Each row was made from one path, in order. Every step used is in the known rows, and no mark comes twice. Write each row's path.
Known rows
H -> J: [ 0.26 -0.06 -0.25  0.10 -0.21 -0.22 -0.06 -0.06 -0.11  0.05  0.01 -0.20
 -0.16  0.10 -0.26  0.02  0.10  0.03  0.13 -0.08 -0.13  0.08 -0.16  0.01]
H -> Q -> S -> K -> T -> F: [-0.06  0.02  0.06  0.17  0.01 -0.35 -0.14  0.16  0.17  0.08  0.12 -0.24
 -0.17  0.11  0.02  0.12  0.10  0.22 -0.06  0.20  0.04 -0.26  0.08 -0.31]
Q -> S -> J -> H -> F: [ 0.13 -0.02 -0.27  0.07  0.04 -0.38  0.28 -0.10 -0.09  0.15  0.18 -0.23
 -0.32 -0.06 -0.08 -0.01  0.18  0.15 -0.09 -0.09  0.21 -0.14  0.04  0.01]
V -> J -> H -> F -> S -> K -> T: [-0.09 -0.02  0.06  0.02 -0.11 -0.55 -0.22  0.34 -0.16  0.31  0.26 -0.13
  0.06  0.12  0.08  0.09  0.00  0.09  0.07 -0.07  0.24 -0.34  0.07 -0.12]
J -> H -> F -> S -> K: [ 0.08  0.01  0.01 -0.04 -0.06 -0.54 -0.20  0.29 -0.15  0.16  0.21 -0.09
 -0.16 -0.11 -0.05 -0.07  0.00 -0.03 -0.12  0.00  0.28 -0.12  0.16  0.09]
V -> J -> H: [-0.02 -0.10 -0.32  0.10 -0.05 -0.35  0.45  0.00 -0.24  0.04  0.29 -0.09
  0.02  0.01 -0.21 -0.14 -0.03  0.01  0.17 -0.11  0.02 -0.19  0.01  0.21]
J -> H -> Q -> S -> K -> T -> F: [-0.05  0.01 -0.01  0.18  0.06 -0.46 -0.01  0.17  0.12  0.08  0.18 -0.26
 -0.16  0.07  0.03  0.06  0.15  0.26  0.01  0.22  0.11 -0.35  0.10 -0.20]
V -> F -> S: [-0.04 -0.04 -0.07 -0.12 -0.07 -0.22 -0.13  0.01 -0.20  0.03  0.22 -0.14
 -0.25 -0.09 -0.08  0.07 -0.28  0.05 -0.33  0.09  0.34 -0.17  0.04 -0.06]
V -> K -> H -> F -> S -> J: [-0.05  0.02 -0.15 -0.01 -0.15 -0.49 -0.02  0.06 -0.08  0.38  0.21 -0.08
 -0.35  0.10 -0.09 -0.08  0.01  0.11 -0.19 -0.27  0.26  0.17  0.00  0.13]
J -> H -> Q: [ 0.00 -0.09 -0.30  0.02  0.08 -0.21  0.17 -0.08  0.06  0.04  0.27 -0.18
 -0.15 -0.13 -0.20 -0.21  0.18  0.09  0.12  0.16  0.04 -0.09  0.03 -0.13]
F -> S -> J -> H -> Q: [-0.03 -0.07 -0.27 -0.01  0.08 -0.25  0.07 -0.18  0.04  0.27  0.34 -0.23
 -0.31 -0.05 -0.17 -0.16  0.22  0.21  0.02 -0.02  0.10  0.08  0.02 -0.03]
T -> K -> H: [-0.07 -0.02 -0.04  0.16 -0.14 -0.61  0.23  0.38 -0.09  0.01  0.01 -0.03
 -0.03  0.00 -0.15 -0.26 -0.03 -0.03  0.14 -0.01  0.11 -0.01 -0.02  0.28]
H -> F -> S -> K -> T -> J: [ 0.01  0.03  0.04  0.04 -0.02 -0.39 -0.19  0.11  0.02  0.26  0.22 -0.18
 -0.19  0.26 -0.03  0.15  0.10  0.23  0.20 -0.15  0.08  0.08  0.01 -0.09]
K -> T -> Q -> S: [-0.26 -0.06  0.10  0.11  0.27 -0.01 -0.13  0.01  0.01  0.08  0.16 -0.26
 -0.09 -0.16  0.08  0.16  0.18  0.22 -0.11  0.09  0.02 -0.44 -0.17 -0.30]
V -> J -> H -> Q: [-0.06 -0.11 -0.42  0.08  0.00 -0.22  0.23 -0.12  0.04  0.09  0.34 -0.17
 -0.10  0.01 -0.26 -0.23  0.13  0.10  0.18  0.06 -0.02 -0.11  0.00 -0.12]
Q -> S -> K -> H: [-0.10 -0.03  0.07  0.14 -0.08 -0.57  0.09  0.40 -0.11  0.07  0.01 -0.14
 -0.07 -0.16 -0.09 -0.31  0.01  0.09 -0.10  0.01  0.04 -0.30 -0.03  0.29]
T -> F -> S -> K: [ 0.05  0.03  0.12  0.04 -0.08 -0.44 -0.24  0.26 -0.07  0.10  0.17 -0.09
 -0.20 -0.01 -0.09  0.01 -0.10 -0.01 -0.18  0.02  0.15  0.02  0.16  0.09]
J -> H -> Q -> S -> K: [-0.10  0.01  0.05  0.05  0.14 -0.31 -0.05  0.21 -0.02 -0.03  0.13 -0.25
 -0.15 -0.18 -0.04 -0.19  0.24  0.14 -0.11  0.06 -0.06 -0.40  0.11  0.01]
V -> F: [-0.07  0.01 -0.18  0.04 -0.21 -0.16  0.17 -0.04 -0.15 -0.13  0.12 -0.16
 -0.21  0.00 -0.21  0.03 -0.18 -0.01 -0.11  0.15  0.10 -0.17  0.13 -0.17]
J -> H: [ 0.05 -0.08 -0.16  0.04  0.03 -0.34  0.37  0.06 -0.20 -0.03  0.21 -0.11
 -0.03 -0.17 -0.15 -0.13  0.06 -0.01  0.10  0.00  0.11 -0.16  0.05  0.19]
F -> S: [ 0.04 -0.08  0.06 -0.14  0.04 -0.18 -0.18  0.06 -0.16  0.12  0.22 -0.08
 -0.13 -0.16 -0.05  0.06 -0.17  0.00 -0.25 -0.04  0.22 -0.03 -0.04  0.04]
V -> Q -> S -> K -> T -> F: [-0.17  0.05  0.03  0.14  0.00 -0.31 -0.17  0.21  0.16  0.08  0.18 -0.19
 -0.13  0.09  0.02  0.16  0.01  0.23 -0.05  0.20  0.08 -0.27  0.09 -0.23]
F -> S -> K -> T -> J -> H: [-0.03 -0.03 -0.02  0.04  0.11 -0.53  0.12  0.15 -0.15  0.18  0.31 -0.19
 -0.10  0.10 -0.03 -0.03  0.15  0.25  0.27 -0.13  0.15 -0.11  0.02  0.24]

Write each row's path
[-0.20 -0.01  0.19  0.05  0.10 -0.36 -0.15  0.31 -0.04  0.13  0.15 -0.25
  0.03 -0.06  0.13  0.00  0.25  0.22  0.03  0.07  0.02 -0.54  0.06 -0.18]	J -> H -> Q -> S -> K -> T
[ 0.07 -0.03 -0.16  0.01 -0.15 -0.43 -0.04 -0.05 -0.07  0.44  0.21 -0.16
 -0.40  0.05 -0.14 -0.01 -0.02  0.14 -0.19 -0.22  0.25  0.27 -0.04  0.12]	K -> H -> F -> S -> J
[ 0.18 -0.05 -0.26  0.21 -0.26 -0.63  0.04  0.22 -0.09  0.08 -0.07 -0.15
 -0.14  0.19 -0.24 -0.20  0.11  0.07  0.25 -0.07 -0.01  0.04 -0.20  0.26]	T -> K -> H -> J
[ 0.09  0.02 -0.04  0.01 -0.01 -0.55 -0.14  0.20 -0.11  0.18  0.25 -0.12
 -0.25  0.02 -0.09 -0.07  0.05  0.08  0.00 -0.09  0.23  0.00  0.13  0.15]	T -> J -> H -> F -> S -> K
[-0.11 -0.03 -0.12  0.11  0.05 -0.19  0.12 -0.14  0.06  0.26  0.13 -0.31
 -0.38 -0.01 -0.14 -0.14  0.23  0.31 -0.18 -0.15 -0.10 -0.02 -0.10  0.05]	K -> H -> Q -> S -> J
[ 0.19 -0.06 -0.31  0.03 -0.04 -0.41  0.25  0.01 -0.09  0.04  0.19 -0.10
 -0.16 -0.11 -0.13 -0.04  0.05 -0.03  0.04  0.08  0.29 -0.11  0.07 -0.08]	J -> H -> F
[-0.07 -0.09 -0.13  0.00  0.30 -0.12  0.12 -0.05  0.02 -0.05  0.18 -0.29
 -0.19 -0.25 -0.01 -0.14  0.21  0.25 -0.20  0.12  0.05 -0.47 -0.07 -0.09]	J -> H -> Q -> S
[-0.05  0.02 -0.27  0.06  0.13 -0.44  0.03  0.07  0.08  0.13  0.29 -0.22
 -0.23  0.06 -0.02  0.00  0.21  0.30  0.16  0.06  0.23 -0.26  0.04 -0.11]	V -> Q -> S -> K -> T -> J -> H -> F
[-0.02 -0.04 -0.10  0.08  0.14 -0.30  0.40 -0.07 -0.20  0.12  0.20 -0.26
 -0.24 -0.10 -0.08 -0.08  0.21  0.21 -0.07 -0.20  0.01 -0.19  0.01  0.30]	Q -> S -> J -> H
[ 0.00  0.00  0.02  0.04 -0.07 -0.30 -0.09 -0.09 -0.04  0.40  0.24 -0.20
 -0.35  0.19 -0.06  0.22 -0.02  0.21 -0.16 -0.19  0.13  0.22  0.01  0.01]	K -> T -> F -> S -> J
[-0.13  0.00  0.33 -0.04 -0.08 -0.37 -0.37  0.38 -0.14  0.25  0.16 -0.12
  0.07  0.01  0.10  0.14  0.00  0.05 -0.02 -0.04  0.11 -0.23  0.07 -0.12]	F -> S -> K -> T
[ 0.16 -0.07 -0.09 -0.13 -0.01 -0.27 -0.22  0.02 -0.09  0.17  0.22 -0.08
 -0.23 -0.12 -0.03  0.11 -0.16 -0.01 -0.28  0.03  0.38 -0.01 -0.03 -0.13]	H -> F -> S
[-0.01  0.00 -0.38  0.02  0.07 -0.31  0.17 -0.11  0.02  0.18  0.28 -0.21
 -0.34 -0.06 -0.09 -0.02  0.16  0.21 -0.07  0.00  0.23 -0.13  0.04 -0.06]	V -> Q -> S -> J -> H -> F
[-0.07 -0.05 -0.16  0.02  0.14 -0.38 -0.07  0.02  0.10  0.22  0.36 -0.25
 -0.20  0.07 -0.09 -0.14  0.26  0.31  0.24  0.03  0.10 -0.05  0.02 -0.08]	F -> S -> K -> T -> J -> H -> Q
[ 0.09  0.00 -0.16  0.08  0.10 -0.52  0.13  0.09 -0.04  0.11  0.20 -0.23
 -0.21  0.07  0.00  0.01  0.23  0.23  0.13 -0.02  0.21 -0.28  0.04 -0.05]	Q -> S -> K -> T -> J -> H -> F
[-0.03 -0.03 -0.21 -0.01 -0.02 -0.42  0.27 -0.08 -0.25  0.21  0.30 -0.22
 -0.33 -0.01 -0.14 -0.07  0.02  0.16 -0.08 -0.12  0.24 -0.04  0.09  0.26]	V -> F -> S -> J -> H
[ 0.12  0.00 -0.22  0.11 -0.04 -0.55  0.16  0.09 -0.03  0.16  0.22 -0.17
 -0.18  0.14 -0.09  0.01  0.18  0.14  0.28 -0.02  0.19 -0.07  0.09 -0.06]	S -> K -> T -> J -> H -> F
[-0.18 -0.04  0.00  0.22 -0.02 -0.52  0.02  0.33 -0.03  0.12  0.09 -0.16
 -0.11 -0.17 -0.13 -0.30  0.09  0.12 -0.02  0.07  0.03 -0.25 -0.07  0.20]	T -> Q -> S -> K -> H
[-0.23 -0.05 -0.11  0.03  0.16 -0.26  0.03  0.14  0.07 -0.04  0.11 -0.18
 -0.16 -0.17  0.00 -0.28  0.14  0.22 -0.24  0.08  0.06 -0.48 -0.12 -0.05]	V -> K -> H -> Q -> S
[-0.08 -0.05 -0.35  0.00  0.01 -0.28  0.09 -0.21  0.02  0.21  0.34 -0.28
 -0.39 -0.01 -0.20 -0.15  0.14  0.24 -0.03  0.06  0.18 -0.01  0.08 -0.08]	V -> F -> S -> J -> H -> Q
[-0.18  0.03  0.24 -0.03 -0.16 -0.39 -0.34  0.35 -0.16  0.19  0.16 -0.16
 -0.01  0.06  0.08  0.15 -0.07  0.09 -0.06  0.04  0.20 -0.32  0.13 -0.19]	V -> F -> S -> K -> T
[-0.07 -0.02  0.00  0.11  0.18 -0.45  0.25  0.13 -0.12  0.07  0.22 -0.26
 -0.09  0.06  0.00 -0.04  0.25  0.31  0.25 -0.12  0.02 -0.31  0.00  0.21]	Q -> S -> K -> T -> J -> H
[ 0.16 -0.09 -0.18 -0.12  0.06 -0.42 -0.06  0.05 -0.15  0.17  0.28 -0.10
 -0.20 -0.17 -0.02  0.01 -0.09  0.03 -0.20  0.04  0.48 -0.12  0.00  0.01]	J -> H -> F -> S
[-0.01  0.02  0.20 -0.05 -0.07 -0.35 -0.29  0.30 -0.16  0.12  0.16 -0.08
 -0.10 -0.10 -0.07 -0.04 -0.06 -0.06 -0.16 -0.08  0.08 -0.03  0.13  0.12]	F -> S -> K
[-0.13  0.05  0.04  0.03 -0.09 -0.36 -0.08  0.02 -0.06  0.33  0.25 -0.12
 -0.32  0.24 -0.01  0.16  0.01  0.17 -0.16 -0.25  0.14  0.13  0.06  0.03]	V -> K -> T -> F -> S -> J
